What can hang from each mark:
K_48: K_15 K_324 K_556 K_586 K_903
K_324: K_48
K_556: K_48
K_139: K_48
K_586: K_48
K_465: K_48
K_784: K_48
K_156: K_139

Every row comes from one small tree of marks. The marks that hang from a mark follow it in brackets, in the order of their numbers. Every link used is in the known rows. Which tree was each row made from?
Known rows:
K_139(K_48(K_15)): [-0.42  0.18  0.05 -0.01 -0.15  0.06  0.25 -0.17 -0.12 -0.24  0.09  0.44
 -0.08  0.36  0.46  0.33]
K_156(K_139(K_48(K_556 K_903))): [-0.41  0.08  0.30 -0.08  0.03 -0.07  0.06 -0.20  0.21 -0.36 -0.11  0.29
 -0.22  0.44  0.34  0.12]
K_139(K_48(K_15 K_324 K_556 K_586 K_903)): [-0.34  0.15  0.00  0.13 -0.34  0.05  0.05 -0.20 -0.06 -0.13 -0.25  0.08
 -0.20 -0.05  0.06 -0.03]
K_156(K_139(K_48(K_324 K_903))): [-0.49 -0.02  0.04 -0.22  0.07  0.05  0.36 -0.17  0.11 -0.21  0.02  0.38
 -0.33  0.46  0.16  0.20]
K_586(K_48(K_15 K_324 K_903)): [-0.18  0.13  0.04 -0.10 -0.39  0.04  0.15 -0.16  0.21  0.06 -0.03  0.13
 -0.17  0.02  0.16  0.09]
K_465(K_48(K_324)): [-0.30 -0.03 -0.27 -0.22 -0.20  0.10  0.34 -0.22 -0.01  0.17  0.10  0.37
 -0.26  0.05  0.37  0.48]
K_48(K_15 K_324 K_556 K_903): [-0.24  0.16  0.22 -0.06 -0.27  0.01 -0.05 -0.10  0.02 -0.07 -0.27 -0.03
 -0.16  0.05  0.09  0.10]
K_156(K_139(K_48(K_324 K_556 K_586 K_903))): [-0.48 -0.04  0.05 -0.09 -0.06 -0.01  0.28 -0.26  0.12 -0.15 -0.23  0.22
 -0.38  0.20  0.08  0.10]
K_324(K_48): [-0.37  0.06  0.04 -0.33 -0.23 -0.03  0.39 -0.25  0.14  0.03  0.02  0.39
 -0.18  0.26  0.55  0.39]
K_324(K_48(K_15 K_556 K_586 K_903)): [-0.23  0.23  0.24 -0.05 -0.57 -0.11 -0.05 -0.22  0.21 -0.04 -0.32  0.01
 -0.08 -0.13  0.28  0.01]
K_156(K_139(K_48)): [-0.55  0.00  0.11 -0.23  0.13  0.00  0.48 -0.23  0.06 -0.25  0.11  0.58
 -0.26  0.60  0.49  0.47]
K_48(K_586): [-0.44 -0.10 -0.11 -0.29 -0.09  0.07  0.48 -0.21 -0.14  0.11 -0.04  0.33
 -0.23  0.26  0.44  0.59]
K_784(K_48(K_586)): [-0.34 -0.14  0.00 -0.22 -0.15  0.03  0.43 -0.17 -0.02  0.20 -0.08  0.27
 -0.39  0.09  0.50  0.59]
K_784(K_48): [-0.30 -0.07  0.13 -0.23 -0.07  0.02  0.32 -0.13  0.05  0.09  0.00  0.31
 -0.34  0.23  0.55  0.56]
K_586(K_48(K_324 K_556 K_903)): [-0.16  0.03  0.05 -0.10 -0.28  0.00  0.11 -0.24  0.29  0.09 -0.17  0.08
 -0.26 -0.02  0.20  0.03]
K_556(K_48(K_15 K_324)): [-0.28  0.07  0.12 -0.10 -0.18  0.04  0.33 -0.10 -0.10  0.02 -0.13  0.21
 -0.39  0.03  0.27  0.43]

Write each row's tree:
[-0.30  0.11  0.08 -0.17 -0.22  0.08  0.13 -0.06 -0.04 -0.02 -0.09  0.09
 -0.15  0.17  0.11  0.23] => K_48(K_15 K_324 K_903)
[-0.12  0.19  0.17  0.02 -0.44 -0.03 -0.03 -0.20  0.27  0.01 -0.22  0.01
 -0.17 -0.11  0.13 -0.04] => K_586(K_48(K_15 K_324 K_556 K_903))
[-0.24  0.02  0.04 -0.06 -0.31  0.07  0.19 -0.08 -0.06  0.07 -0.24  0.03
 -0.39 -0.15  0.09  0.25] => K_556(K_48(K_15 K_324 K_586 K_903))
[-0.61 -0.07 -0.03 -0.22  0.04  0.01  0.58 -0.27  0.00 -0.15  0.03  0.54
 -0.31  0.46  0.43  0.49] => K_156(K_139(K_48(K_586)))
[-0.32  0.00 -0.01 -0.09 -0.27  0.06  0.43 -0.15 -0.15  0.12 -0.21  0.18
 -0.44 -0.12  0.21  0.46] => K_556(K_48(K_15 K_324 K_586))
[-0.21  0.17  0.13 -0.01 -0.40 -0.04  0.20 -0.27  0.18  0.07 -0.18  0.17
 -0.22 -0.07  0.26  0.17] => K_586(K_48(K_15 K_324 K_556))
[-0.21  0.06  0.17 -0.04 -0.29  0.02  0.08 -0.07 -0.03 -0.04 -0.19  0.07
 -0.28 -0.04  0.29  0.30] => K_556(K_48(K_15 K_586 K_903))
[-0.51  0.15  0.24  0.02 -0.17 -0.09  0.26 -0.28  0.04 -0.28 -0.20  0.34
 -0.22  0.25  0.35  0.29] => K_156(K_139(K_48(K_15 K_556 K_586)))
[-0.37  0.07  0.03 -0.07 -0.31  0.02  0.28 -0.22 -0.13  0.10 -0.32  0.09
 -0.25 -0.06  0.15  0.34] => K_48(K_15 K_324 K_556 K_586)
[-0.28  0.01  0.09 -0.17 -0.12  0.05  0.08 -0.15  0.04  0.01 -0.23  0.04
 -0.25  0.14  0.15  0.17] => K_48(K_324 K_556 K_903)
[-0.36  0.05  0.05 -0.21 -0.36 -0.08  0.32 -0.33  0.14  0.09 -0.24  0.23
 -0.23 -0.01  0.47  0.29] => K_324(K_48(K_556 K_586))
[-0.33  0.19  0.10  0.02 -0.19  0.06  0.01 -0.10 -0.03 -0.29  0.06  0.29
 -0.04  0.33  0.34  0.12] => K_139(K_48(K_15 K_903))
[-0.30 -0.01  0.08 -0.14 -0.19  0.01  0.08 -0.17  0.01  0.02 -0.25  0.05
 -0.18  0.10  0.29  0.25] => K_48(K_556 K_586 K_903)
[-0.22 -0.03 -0.09 -0.22 -0.23  0.07  0.29 -0.21  0.23  0.14  0.02  0.21
 -0.26  0.11  0.22  0.16] => K_586(K_48(K_324 K_903))
[-0.35  0.04 -0.05 -0.16 -0.31  0.09  0.23 -0.11 -0.11  0.09 -0.17  0.06
 -0.20  0.03  0.06  0.26] => K_48(K_15 K_324 K_586 K_903)
[-0.18  0.23  0.12  0.04 -0.41 -0.05 -0.09 -0.21  0.07 -0.06 -0.09  0.22
 -0.07 -0.06  0.48  0.32] => K_465(K_48(K_15 K_556))
[-0.27 -0.14 -0.08 -0.18 -0.15  0.10  0.34 -0.12 -0.04  0.14 -0.19  0.10
 -0.49 -0.06  0.14  0.32] => K_556(K_48(K_324 K_586 K_903))
[-0.27  0.28  0.31 -0.09 -0.44 -0.13  0.08 -0.24  0.17 -0.10 -0.21  0.20
 -0.08  0.05  0.46  0.19] => K_324(K_48(K_15 K_556))
[-0.32 -0.06 -0.04 -0.16 -0.20  0.06  0.19 -0.19 -0.02  0.12 -0.30  0.00
 -0.29  0.00  0.09  0.19] => K_48(K_324 K_556 K_586 K_903)
[-0.20 -0.01 -0.21 -0.06 -0.38  0.05  0.03 -0.23  0.09  0.17 -0.20  0.04
 -0.27 -0.26  0.16  0.16] => K_465(K_48(K_324 K_556 K_586 K_903))
[-0.36 -0.16 -0.14 -0.21 -0.10  0.09  0.56 -0.19 -0.13  0.20 -0.16  0.25
 -0.53 -0.02  0.27  0.53] => K_556(K_48(K_324 K_586))
